Each row was made from one path, in order. Every step used is in the known rows, and no mark comes twice. Write each row's path.
Known rows
E -> L -> Z -> S: [-11  11  15   7  -3  34 -45   0  29   6  18   6  -1 -13 -46  22  19   0
  12  -7  -8  -5  20   9   2 -14 -27 -13  -9  -4]
E -> U -> S -> Z -> L: [ 23  20 -30 -19 -58 -29  11   8   3  -9  35  -8   4  25   1  15 -31 -32
   5  -5  28 -17   9  37   4   5 -24  16 -16  54]
Z -> S -> U -> E -> L -> Q: [ -2 -13  11 -15  -2 -16 -35 -13 -16   7   5  -2  17  34  25 -15  20  12
  43  16 -55  12  42 -11  37 -17  -4   6   0 -10]
Q -> L: [ 18  -4  -5  15  -9  16 -24  -3  -2 -38 -24   3   3 -27  21   5  -4  16
 -19  -5  25  15 -27 -20 -19   9  -2 -10  11 -19]
S -> B -> W: [-29 -10  -3  22 -40 -16  29  -9  -3  22  10   7  -3  -4  17  -1  11  23
 -25 -20  10  -8 -10   7 -35 -19  30  13  39   1]
L -> Z -> S -> F: [-25  17  17  20  27  23   5  -3  17   7  16  10  -8 -13 -20   3  -3   0
   3  10 -13  -4   2 -14  17 -31 -22 -14  -4 -24]
S -> Z -> L: [ 36   7 -13  12 -39  -5  39   2  12  -1   8   7  -4  -4 -30  36 -22 -29
  -7  -3  36 -12  17  -1 -10 -13 -17 -12   2 -11]
F -> S -> Z -> L: [ 35  15  -7  10 -16  23  34   3  -6  -1 -11  -3  -4  -6 -30  50  -4 -21
 -10  -4  37 -22  19   5  -3 -12 -24 -11 -26  14]
Q -> L -> Z -> S -> U: [ 20   8   2  17  29  14 -36  -6  11   9   2  24   9  -9   5  14  10  17
  -1   5  14  16  -9  -9  34 -10 -31  -8  28   5]
G -> U: [-15 -13  14  -2  24   4  21   5  -7  -1 -22   3  -4 -35 -20 -26   3  12
 -27 -13   8   4 -25 -18 -28  -3  14   3   4 -53]
S -> B: [-13  -7  -7  10  -8  -6 -10  -9  -9  23   9  -2   2 -14  11   8  11  11
 -19 -14  14 -15  -5 -12 -15  -8  13   9  30 -13]
Q -> L -> E -> U: [-40  15  -7   6 -18 -17 -28   6   7 -24 -27   6  -3  -2  -2   0   0   3
 -17   3  16  21 -35   7  -3  24 -15   3  12  13]
Z -> S: [ 17 -28   3   5  44  43 -15  -6  -4  -5 -25   4  -4 -13  13   6   4  13
  -5   1  -6  -2   1  -8   4  -5 -14  -3 -13 -39]
L -> Z -> S: [  2   2  12  18  51  46 -18  -3  22  20  -3  14  -2  -4 -14  22   3  15
  -8  -2  -4 -14  -1  13  15 -16 -24 -12  10 -24]
L -> Z -> S -> U -> G: [ 41  -3  18  -2  23   9 -36  -2   7   9  21  17   3   5  -9  19  17  -7
  22  18 -19  -9  25  -9  36  -9 -10 -14   9  23]
F -> S: [  6  -5  14   8  30  55  -8  -3 -18 -15 -42 -11  -6 -15 -15  15  15  22
 -20  -4   0 -15 -13  -1 -14   7   1   6 -24 -12]
Q -> L -> E -> U -> G: [ -4  13  -4  -9 -41 -26 -43  12   3 -51  -9   1  -2  -1   8  14   4 -18
   2  13   7  21 -13  -3   2  26  -2 -19   6  48]
S -> U: [  3 -14   7   3   3   0  -1  -9  -9  -4 -22   6  -1  -2 -12 -17  10   6
 -13   8  -5   1 -14 -18  -3  10  11  23  12  -9]
Q -> L -> E -> U -> S: [-21  12 -20 -12  -7  -8 -40   9  -6 -33 -13  -7   2  15  29  -8 -13   9
   2   7   5  19 -35  21   6  42  -6  13  -3  44]
L -> E -> U: [-56   6   3  -2   0 -12  -4   5   8   4 -30   3 -12  12 -35  -6   2  -5
 -14   4  -7   1 -19  18  -4  19  -7  20   2  -1]
U -> S -> Z: [ 37   4 -22 -10   2  20  10   4  -5 -36  24 -16 -10  11  10  15 -10   2
  -7   5   9 -14  -8  19 -21  12  12   4 -23   5]
B -> S: [ 11 -10   2  16  47  26  39 -12  17  -2 -26 -14   6 -17  28 -23   0   9
  -8 -11  -2   4   1  -1  -8  -4  21 -21 -15 -37]
B -> W: [ -9 -12  11  19 -18   7  39  -6   5 -20 -20   8 -11  -4   1 -11   2  24
 -20  -8  -5   2 -20  10 -40  -3  25  10  10 -20]
U -> G: [ 44 -18  10  -4 -14  12 -16   1  -4 -46  -3  -4  -5 -11   7  11   3  -7
   3   8  -5  -6   5 -17 -16  11  21 -21  -4  -5]
F -> S -> B: [-17   0   2   8   5  25 -19  -7 -25  22 -12 -12   1 -19  14  23  25  19
 -24 -15  14 -27  -4  -7  -7  -7   6  11   2  13]
E -> U -> S: [-10   2 -12 -23 -14   1 -27   2  -8 -25   0 -16   2  15  14 -24 -12   8
  -6  -7  -7  -9 -24  26  -8  21   1  33 -17  32]
Z -> L -> E -> U -> G: [ -2   5   6 -11 -47 -41   5  11   3  -2 -10   9   1  14 -29  18 -15 -49
  28  12   2  -2  25   2  23  22 -10 -11   1  46]
Z -> L: [ 20  -9   3  14 -17   5  25  -3   3   5 -27  10   5 -11 -17  10 -22 -13
   5  -9  19  -5  12 -15   1   4 -13  -2  11 -14]
G -> U -> E: [ 15 -27   9 -14  45  -7  13   6  -6  14 -11  -2  -1 -11  15 -35  -7  14
 -16 -10  -6  13 -12 -23 -27  -9  31  -3   4 -65]
Q -> L -> Z -> S: [ 17   8   0  24  31  42 -42   0  23  -9   0  18   6 -19  11  26  -2  23
  -8  -4  21  11 -12  -3  15 -13 -36 -26  17  -8]
G -> U -> S -> B: [-15  -8  -9 -19  19 -16   2   4 -28  27  25 -11   9 -20  33 -31   4  16
 -12 -18   9 -12 -16  -6 -12   4  31  17  16  -2]
G -> U -> E -> L -> Z -> S: [ -5  -2  21 -17  37   0 -24  10  23  31  36   4   5 -11 -28 -17  15   0
  16 -15 -18  13  24  -6  -1 -29  -4 -22  -6 -37]

Write each row's path
[  0   1   1  -5  -3   7  14  -1 -19 -39   9 -18  -4  -9  23 -30 -19   0
   8  15 -20   3 -14 -18 -10  11  19   7 -28  -2] => U -> S -> F
[  9 -12   3 -18  37  11  15  10 -22  -8  -5 -10   2 -21  12 -38  -8  15
  -9  -8  -5   1 -24  -4 -19  17  23  14 -11 -23] => G -> U -> S
[-30 -10  -6  -8 -12 -28  47   3 -24  32  29  -4   3 -17  40 -41   5  28
 -18 -25   2  -1 -18  12 -30  -6  46  19  23  14] => G -> U -> S -> B -> W
[-26  32  -9   1 -31  -9  31  11   1  19 -14  -1 -12  22 -59  47   0 -32
  -9   4  25 -20  11  33  16   3 -38   2 -23  48] => F -> S -> Z -> L -> E -> U
[ 30 -29   4  -8  20 -17 -11  -9 -10  14  -8   1   3  22  16 -26   1  10
   4   9 -20  12  -2 -23  -3   7  26  16   9 -23] => S -> U -> E
[-38  10   1   3 -28 -29  21   5   9  27 -28  13  -1  13 -43   7 -19 -30
   6   1   9  -2   4  12  18  16 -25  15   9  15] => Z -> L -> E -> U
[-48  29 -12  -9 -29 -34 -12   9 -13 -44   6 -10  -3   0  24 -24 -20  -6
  12  20  -5  29 -34  -4   9  27  -5   8 -17  41] => Q -> L -> E -> U -> S -> F
[ 13  22 -10 -11 -70 -49  23  16  13  -6  22   6  -9  23 -32  46 -12 -61
  15  16  17  -9  34  15  13   5 -17 -19  -3  57] => S -> Z -> L -> E -> U -> G
[ 39 -46   1 -15  59   6 -19 -11 -12  25  -9   5   4  21  47 -18   7   8
  16  13 -27  16  13 -21  24  -7   7  10  -4 -31] => Z -> S -> U -> E
[-17   6   9  19  29   4  66 -11  11 -17  -7 -20   1 -30  22 -39  -7  -5
   1   0 -13   9   7 -28  -5 -18  23 -24 -26 -37] => B -> S -> F
[ 12  -9  13 -25 -14   5 -41  -4 -22  -5  -5 -18   5   9 -12 -11  33   3
  19   2 -23  10  18 -17  -5   8  16   7 -29  20] => F -> S -> U -> E -> L
[-12 -14  11   7  24  18  12  -6  -8 -19  -5  -1 -10 -26  11 -13   0  -4
   5  14 -12   7   2 -35   9 -18 -11  -8 -25 -44] => Z -> S -> F
[ 14 -31   5  -2  41  21 -15 -11 -14  11 -21  11   0  -5  10  -8  17   7
   2  10 -13   4   1 -17  25  -4 -10  11  -3 -19] => Z -> S -> U
[-19 -24  -3  15  -1   4  21 -11  -7  32  12   9  -2  -8  41   4  19  24
 -12 -16   4  -4   4   9  -4 -31   7   5  21  -7] => Z -> S -> B -> W
[-16   3   8 -14 -26 -22 -22  11   3 -24  -9  -2 -11  16 -20   5   6 -24
   5  16 -15  -2   1   7   2  24   9  -2  -5  31] => L -> E -> U -> G
[-14  13  18  -2  -9   9 -39  -5  21  18  24  14   5  -3 -50   7  29  -6
  23   2 -16  -1  20  -1  22 -11 -25   0   2  15] => E -> L -> Z -> S -> U
[ 18 -13   4 -13 -22  -3 -34  -1   9 -19  11 -13   1   4  -6 -13   6   0
  17  -7 -17  14  14 -16 -31   4  21  -4 -12 -23] => U -> E -> L
[ -7  29 -34 -13 -32 -19 -18  14   1 -35  20 -10  -8  22  16  18 -10  -6
  -8  12  23  15 -26  31  -4  26 -12   1 -13  50] => Q -> L -> E -> U -> S -> Z
[ 18 -14   4 -14   6 -23  12 -13  15  10  13 -20  17   9  23 -47  16  -8
  32  -4 -27  29  34 -20   3  -1  37 -14 -20  -9] => B -> S -> U -> E -> L
[ 31   8 -20   0  -5  -5  43   8  -1  13   8   0  -8  24 -14  32 -30 -29
  24  18  12  -9  19  18  10  23  -2  -7 -14  22] => U -> S -> Z -> L -> E
[ 31  26 -20   7 -34  -9  43  -1 -15 -10  15  -4  13  33  13  28 -34  -4
  18  10   2 -26  25  26  21  -5 -13   2   6  23] => U -> S -> Z -> L -> Q
[ 19   2 -14 -18  10   0  31  13 -11 -15  27 -12  -8 -15   2 -14  -6   2
 -18  -5  15  -5 -16   8 -28   0  18   1 -20 -16] => G -> U -> S -> Z
[  0  11   9  24 -24  -5  37  -8  -8   5 -34  12  17  10  -6  10 -24   2
   9   1  -5 -17  19  -2  21  -9 -15   1  28 -14] => Z -> L -> Q
[-18  27 -18   9  -8 -30  78   3  35  34   1  -4   1  15 -21  12 -17 -45
   3  -2  22  -1  30  32  21 -11 -16 -21 -16  19] => B -> S -> Z -> L -> E -> U
[-70   9 -15  -7 -40 -41  16   2  -9  36  22  -4  -5  37  21 -18   6  13
  -5  -8 -12  -4 -13  48  -9  15  25  34  21  64] => L -> E -> U -> S -> B -> W
[  8  25   3  29  -3  19 -30   3  23 -15  -1  13   6 -19 -10  22  -7  19
 -18  -9  26   6 -28  -4 -13   0 -13 -18  32  -3] => Q -> L -> Z
[ -6 -24  -8   6  24  15 -22 -11 -10  36   6   2   4 -12  34  14  17  12
  -5 -11  12 -14   9  -8  14 -19 -10   0  16 -17] => Z -> S -> B
[ 27 -15   8   0  60   8 -26  -7  10  46  12  16   5  29  10  -4   6  11
  13   9 -22   2  15  -6  33 -19  -4   5  16 -14] => L -> Z -> S -> U -> E
[-14  15  22 -11  -2 -20 -18  12  26  26  33   0   3 -12 -47 -26   5   1
   5 -19 -12   9   6  -9 -30 -17  18 -12   8 -26] => G -> U -> E -> L -> Z
